Known rows, with every step that occurs:
rivik > birig > tatud > madid > fateve > kevu > nilu > ketedi: -6 -17 -31 -9 26 19 -6 -12 -13 -39 -9 26 5 -32 7 -8 14 30 -32 -14 -6 -17
birig > tatud > madid > fateve: -11 -3 -16 0 11 6 7 -11 -9 -16 -1 16 19 -12 -3 -43 -1 15 -32 4 -13 -10
ketedi > nilu > kevu > fateve: 23 7 -23 2 28 22 13 -37 -16 -15 -4 -6 -5 -36 11 -17 -2 19 -5 -26 -25 -24
ketedi > nilu > kevu > tatud > madid: 12 1 -19 -4 26 26 27 -33 -16 -17 0 -2 3 -33 -1 -33 7 30 5 -26 -29 -21
saku > fateve > ketedi > nilu > kevu > tatud > birig: 21 8 -35 15 22 13 2 -17 -7 -35 -13 3 12 -51 -1 -22 17 19 6 -19 -14 -15
kevu > tatud > madid > fateve > ketedi: -5 -7 -20 -5 18 6 23 -24 3 -17 -4 4 20 -26 -10 -52 16 -1 -8 -8 -4 -32
tatud > birig: 15 15 -23 9 7 -1 -10 -11 1 -28 11 29 -9 -39 2 -7 -5 31 -11 -9 -1 -35
ketedi > nilu > kevu > fateve > saku: 24 3 -23 2 22 20 23 -35 -14 -18 0 -10 -8 -35 9 -20 -2 23 -7 -32 -23 -28
kevu > nilu > ketedi: 12 5 -22 -10 26 10 11 -27 -18 -26 0 15 -8 -49 29 -29 5 16 -20 -39 -35 -26
rivik > birig > tatud > madid > fateve: -3 -7 -28 -1 18 11 -12 -7 -8 -30 -2 23 3 -21 1 -8 13 27 -43 -10 1 -8
madid > fateve > ketedi > nilu > kevu > tatud: 24 4 -15 0 29 5 10 -24 0 -22 -30 -3 7 -37 9 -21 2 -12 -4 -19 -9 -29
ketedi > nilu > kevu > tatud > birig > rivik: 13 1 -17 -14 20 33 19 -29 -14 -23 -2 5 -5 -42 0 -19 -4 26 8 -20 -25 -24
saku > fateve > ketedi > nilu > kevu > tatud: 24 6 -33 16 25 13 8 -16 -9 -29 -15 -6 14 -45 4 -26 21 14 1 -23 -18 -9
fateve > kevu > nilu: 24 -7 -30 -1 29 15 14 -11 -18 -28 10 5 4 -49 4 -7 8 30 0 -17 -5 -35
tatud > madid: 3 1 -25 19 13 6 12 -20 -2 -12 12 4 24 -9 5 -40 13 23 -18 -13 -13 -29
tatud > kevu > nilu > ketedi: 8 -7 -18 -8 18 10 16 -29 6 -27 -11 -1 17 -35 20 -27 6 16 -6 -19 -45 -42
fateve > ketedi > nilu > kevu > tatud > birig > rivik: 25 -15 -19 -14 22 27 17 -17 -1 -29 -27 4 10 -42 16 -24 4 26 11 -30 -20 -30
fateve > ketedi > nilu: 37 -3 -18 4 30 9 13 -12 -10 -19 -20 1 3 -38 26 -25 10 29 -7 -47 -20 -20
fateve > kevu > nilu > ketedi: 20 -12 -27 -5 32 18 19 -16 -17 -33 -6 5 7 -47 17 -12 9 28 3 -23 -19 -37
birig > rivik: 17 -3 -14 -7 1 26 3 -9 -4 -15 -5 -3 7 -20 20 -11 -7 -2 -23 -4 -14 -19
madid > tatud > birig > rivik: 22 3 -3 -28 0 24 7 -2 -5 -32 5 45 -4 -44 -13 -19 -12 14 -5 -2 -6 -26
birig > tatud > kevu > nilu > ketedi: -5 -14 -13 -21 13 12 15 -13 -5 -26 -12 12 13 -29 10 -37 -2 28 -22 -7 -41 -16

Rows:
10 6 -21 -3 -2 18 -13 -9 3 -30 6 26 -3 -37 6 -3 -14 18 -10 2 -2 -37 : tatud > birig > rivik
29 10 -33 23 25 11 2 -15 -9 -29 -16 -6 15 -42 10 -19 19 16 -2 -24 -19 -9 : saku > fateve > ketedi > nilu > kevu
1 -15 -28 -6 24 20 -6 -11 -7 -34 -15 19 8 -25 4 -9 14 32 -29 -17 -6 -11 : rivik > birig > tatud > madid > fateve > ketedi > nilu > kevu
2 -17 -17 -15 16 13 12 -17 -2 -20 -18 3 17 -27 7 -36 -4 22 -21 -4 -29 -20 : birig > tatud > kevu > fateve > ketedi > nilu
26 -3 -31 3 30 9 3 -32 -6 -14 -13 -3 2 -42 22 -27 1 1 -19 -28 -8 -36 : kevu > fateve > ketedi > nilu
24 -9 -5 -23 2 11 30 -16 6 -26 -3 13 10 -32 -12 -35 -1 5 -9 -9 -19 -37 : madid > tatud > kevu > fateve > saku
-3 -3 -27 14 26 10 12 -30 -4 -25 -3 7 30 -22 5 -33 9 3 -5 -5 -11 -45 : tatud > madid > fateve > kevu > nilu > ketedi
21 5 -17 0 27 5 4 -25 3 -27 -27 7 5 -43 5 -17 -1 -7 0 -15 -5 -35 : madid > fateve > ketedi > nilu > kevu > tatud > birig
1 -14 -28 -3 20 11 -11 -4 -4 -32 -11 22 8 -22 6 -10 15 28 -39 -14 1 -10 : rivik > birig > tatud > madid > fateve > ketedi
19 -11 -26 0 3 9 24 -28 11 -22 -9 -19 8 -16 8 -19 -1 6 -12 -10 -14 -37 : nilu > kevu > fateve > saku
1 -13 -21 -9 9 18 31 -25 9 -20 -8 -8 24 -13 -7 -37 12 16 5 -2 -21 -27 : nilu > kevu > tatud > madid
11 1 -18 -3 21 21 33 -34 -13 -21 0 -6 0 -32 -5 -33 4 23 2 -28 -23 -27 : ketedi > nilu > kevu > tatud > madid > fateve > saku
-2 -3 -19 -21 3 18 10 -15 1 -26 6 20 -5 -43 -10 -27 -2 12 -5 -1 -2 -31 : kevu > tatud > birig > rivik
3 -13 -27 -14 17 14 -9 -6 -6 -34 -1 20 -2 -34 4 -2 12 36 -37 -15 -12 -11 : rivik > birig > tatud > kevu > nilu
12 -8 -17 -13 10 14 28 -20 7 -20 -13 -10 11 -20 -3 -26 8 13 2 -6 -21 -21 : nilu > kevu > tatud
2 -15 -28 -10 16 12 -11 -10 0 -31 -8 14 1 -26 6 -1 10 27 -40 -8 -7 -14 : rivik > birig > tatud > kevu > fateve
18 -3 -29 6 3 -4 18 -27 0 -16 10 -11 -8 -28 10 -27 -2 2 -35 -22 1 -39 : kevu > fateve > saku
-4 -5 -20 -5 23 11 24 -28 -4 -16 -2 5 15 -32 -10 -52 15 4 -5 -15 -7 -31 : kevu > tatud > madid > fateve > ketedi > nilu
6 -21 -29 -12 18 12 -10 -7 3 -34 -17 13 6 -28 10 -3 12 28 -36 -13 -7 -16 : rivik > birig > tatud > kevu > fateve > ketedi
18 5 -21 4 32 4 4 -23 -9 -29 -15 4 6 -43 10 -6 0 -11 -7 -8 -6 -38 : madid > fateve > kevu > nilu > ketedi
